Each row was made from one path, in order. Every step used is in the known rows, and no mark comes twice. Write each row's path.
In the rows, 128 means zero.
Known rows:
bidit vasib voti sedus dadu feba: [141 136 177 107 120 128 164 194 133 165  89 113 116 133  81 121 113 132
 100  80 105 197 132 136 126]
sedus dadu vasib: [113 117 198 113 158 132 125 118 142 120 136 122 129 124 101 154 100 101
 133 123 113 106 151 138 119]
likun diluk: [103 109 124 159 142 129 104  93 111  99 168 133 105 117 134 131 117 154
 140 142 154 110  92 118 100]
feba likun diluk dadu sedus voti vasib: [134 120  83  90 104 144 123 144 131 178 118 171 136 100 177 150 135 189
 179  91 132  85 122 140 125]
vasib voti sedus dadu diluk likun feba: [163 146  37  70  49 107 134 135 193 137 113  67 171 105 144  83 130 131
 126 176 150 205 132 140 137]
dadu vasib: [145 124 182 153 172 126 126 125  75 104 128 115 111 129 100 179 123 125
 123 139 147 129 151 135 128]
sedus dadu: [ 83 132 179 153 169 150 112 105 153 122 148 109 125 133 128 100  93 107
 132 115 106 102 117 118 123]
likun diluk dadu feba: [ 99  67 102 130  92  69 105 129  91 133 151 144  81 130 127 157 144 127
 133 121 149  83  92 148 148]
feba dadu vasib voti: [143 105 174 139 180 124 151 146  75 105 117 178 140 130 121 177 182 140
 165 108  93 145 156  89 126]
bidit sedus dadu: [ 88 154 185 129 147 138 129 107 149 151 138 133 159 156 104  52  81  76
  78 115 120  95 115 129 107]
likun feba: [123 137 128 191 138  81 100 100 110  98 146  39 108 134 126 130 124 130
 126 163 175 112 128 151 136]
diluk dadu sedus voti vasib: [130 126 138 143 160 153 124 200  72 203  96 118 144 121 163 140 132 150
 163 100 168 120 150 130 175]
vasib voti sedus: [141 154 141 160 195 156 134 132  61 127 106  75 140 136 127 129 136 151
 135 148 115 222 108 102 118]
bidit sedus voti: [116 151 161 180 185 173 136 123 114 171 123 151 140 149 101  64 104 133
  50  72 146  98  93 115 120]
vasib voti sedus dadu diluk: [130 151 130  77 127 174 157 126 128 140 104 101 156 107 133  98 134 124
 129 139 133 219 113 109 107]
feba dadu vasib: [120 110 174 151 168 137 128 137  98 100 129 172 117 128 129 170 165 112
 155 127 141 103 168  97 129]
likun feba dadu vasib voti: [150 101 141 141 132  58 135 139  96  97 122 121 138 127 115 185 189 137
 168 139 126 136 167 126 132]
dadu vasib voti sedus: [172 139 160 121 184 133 144 148  50 122  93  88 144 129  95 188 144 146
 139 154 124 228 138 122 115]
vasib voti sedus dadu feba likun diluk: [134 119 102  74  77 138 147 113 186 120 109 151 128 115 100 144 126 157
 131 127  52 158  67 142  88]
likun feba dadu: [ 97 122 119 193 137  92 104 111 131  97 146 100 114 133 153 118 164 117
 154 151 165  88 145 111 139]
bidit vasib voti sedus: [154 169 160 139 181 138 153 161  63 145 104  88 126 133 122 120 125 166
 124  93 134 229 144 105 107]
voti sedus dadu diluk: [106 153 132  91 112 190 138 117 150 135 115  98 133 105 140  95 117  99
 119 160 181 181 124 115 108]
bidit sedus dadu feba likun: [125 157 171 111  83 133 155 117 187 139 110 166 138 158  79  85  95  79
  44 102  76  63  98 157 114]
dadu sedus: [131 139 139 162 168 149 120 149  75 131 136 112 133 154 138 126 106 110
 141 168 143 152 146 130 151]
bidit sedus dadu vasib: [117 137 203  90 134 116 143 125 139 147 127 149 163 150  76 107  89  71
  84 121 130 101 145 148 104]

Which path is each row?
[170 139  47 139  49  96 117 123 153  99 142  84 125 111 151 100 137 131
 103 176 210 129 143 149 159]	dadu diluk likun feba
[181 119  58 115 107  79 123 168 138 122 103 112 162 126 134 159 182 141
 165 174 133 190 172 115 146]	diluk likun feba dadu vasib voti sedus
[155 105  81 145  92  72 106 148 163 100 137 134 132 125 139 154 161 118
 150 159 154  89 185 126 161]	diluk likun feba dadu vasib
[167 161  93  47  74 160 165 176 176 162 109 141 158 107 143  67 114 144
 111  90 133 222 160 107 121]	bidit vasib voti sedus dadu diluk likun
[126 132 130 174 190 189 126 155 102 169 128 141 126 140 129 119 104 147
 122 108 136 139 121 122 154]	dadu sedus voti
[117 134 108 138 127 138 116  58 145  81 162 147 107 116 142 135 120 168
 137 128 101  88  92 123  81]	feba likun diluk
[110 122 103  86  68 151 127 105 210 117 121 142 104 113 108 139 109 132
 121 143  97 116  76 147  88]	voti sedus dadu feba likun diluk
[124 151 144 118 112 170 137 124 185 125  96 111 111 130 107 131 108 109
  99 138  85 132 106 142 120]	voti sedus dadu feba likun
[130  71 117  74 137  48 122 112  53 128 150 151 134 118 125 196 161 155
 177 108 105 140 121 137 117]	likun diluk dadu vasib voti
[118 105 158 122 170  81 112 126  47 132 137 110 112 133 133 181 142 107
 148 117 137 112 160 140 151]	diluk dadu vasib
[105 123 131 160 167 161 124 160  95 129 133 175 138 155 169 117 146  98
 174 156 137 128 164  90 151]	feba dadu sedus
[126 120  63 182 105  91  94 131 174 104 150 119 129 132 169  99 156 123
 146 156 148  83 153 105 164]	diluk likun feba dadu
[158 146 165 174 161 199 141 204 100 174  88 123 143 119 133 138 113 168
 137 117 179 134 143 125 154]	dadu sedus voti vasib
[106 117  57  80 106  95 107  90 102 136 164 162 129 138 183 136 128 128
 183 143  97 105 124 144 124]	feba likun diluk dadu sedus
[112 124 133  79  44 113 145  94 212 128 137 198 132 142  82  90  96 101
  65 108  88  50  70 162  82]	bidit sedus dadu feba likun diluk
[116 129  97 149  78 111 131 113 133  94 137 123 112 110 164 117 186 111
 140 160 218 107 152 114 133]	likun feba dadu diluk
[140 111 112 143  80 124 131 100 147  84 139 164  82 119 107 162 132 161
 107 127 106  77  82 148 107]	dadu feba likun diluk
[161 140  82 140  95 161 131 136 131 110 138 142 127 114 155  98 128 132
 100 145 177 138 138 108 151]	dadu diluk likun
[150 148 182 158 180 117 154 147  69 128 129 120 118 135 120 121 126 167
 118  59 112 170 143 112 117]	bidit vasib voti
[100 112 106 143 188 146 111 151  79 197 135 135 127 148 160 116 122 128
 146  91 125 122 131 126 178]	diluk dadu sedus voti
[126 108 140 155 125  74 115 127 121  92 133 115 114 126 122 178 171 115
 154 156 173  94 176 133 136]	likun feba dadu vasib
[108 146 154 119 182 158 132 125 128 144 113  82 155 128 124 107 111 129
 144 133  82 201 107 109 110]	vasib voti sedus dadu
[131 131  96 102  79 166 128 126 198 126 144 148 143 110 151  71 105 107
 112 126 136 115 135 114 143]	sedus dadu diluk likun
[115 137 177  96 158 150 121 132 137 137 113  94 134 121 102 155  99  99
 135 154 137 168 147 132 109]	voti sedus dadu vasib
[107 104 125 104  64 128 131  93 214 102 145 172  97 115 103 139 106 134
 114 113  74  56  79 154  99]	sedus dadu feba likun diluk
[154 140 152 178 122 143 141 119 122  96 113 131  86 139 103 156 131 134
  87 118  95  93 108 142 138]	dadu feba likun
[ 88  82  64 108 145 124 102 128 102 186 160 169 120 128 165 123 122 153
 167  98 137 108 103 130 146]	likun diluk dadu sedus voti
[138 134 205  75 143 105 160 132 116 152 118 157 187 151  66 114 106  94
  93 100  79 141 136 145 100]	bidit sedus dadu vasib voti
[127 123 126 147 119  98 125 118  98 122 121 126  87 142 137 161 151 114
 109 101  83  77 117 147 163]	diluk dadu feba likun
[132 151  74  82  80 186 126 135 191 141 120 121 149 108 158  70 106 106
 113 161 163 179 132 107 133]	voti sedus dadu diluk likun
[ 91 116  82 109 124  93  99  54 119 107 170 144 106 122 177 134 139 152
 164 106  91  72  99 129 104]	feba likun diluk dadu
[149 133  70 183 106  81  92 121 153 105 151  61 125 133 140 107 116 134
 120 168 153 109 139 145 162]	diluk likun feba
[122 135 165 137 108 150 137 114 189 111 122 141 103 133 104 133 107 110
  94 105  61  69 106 147 130]	sedus dadu feba likun
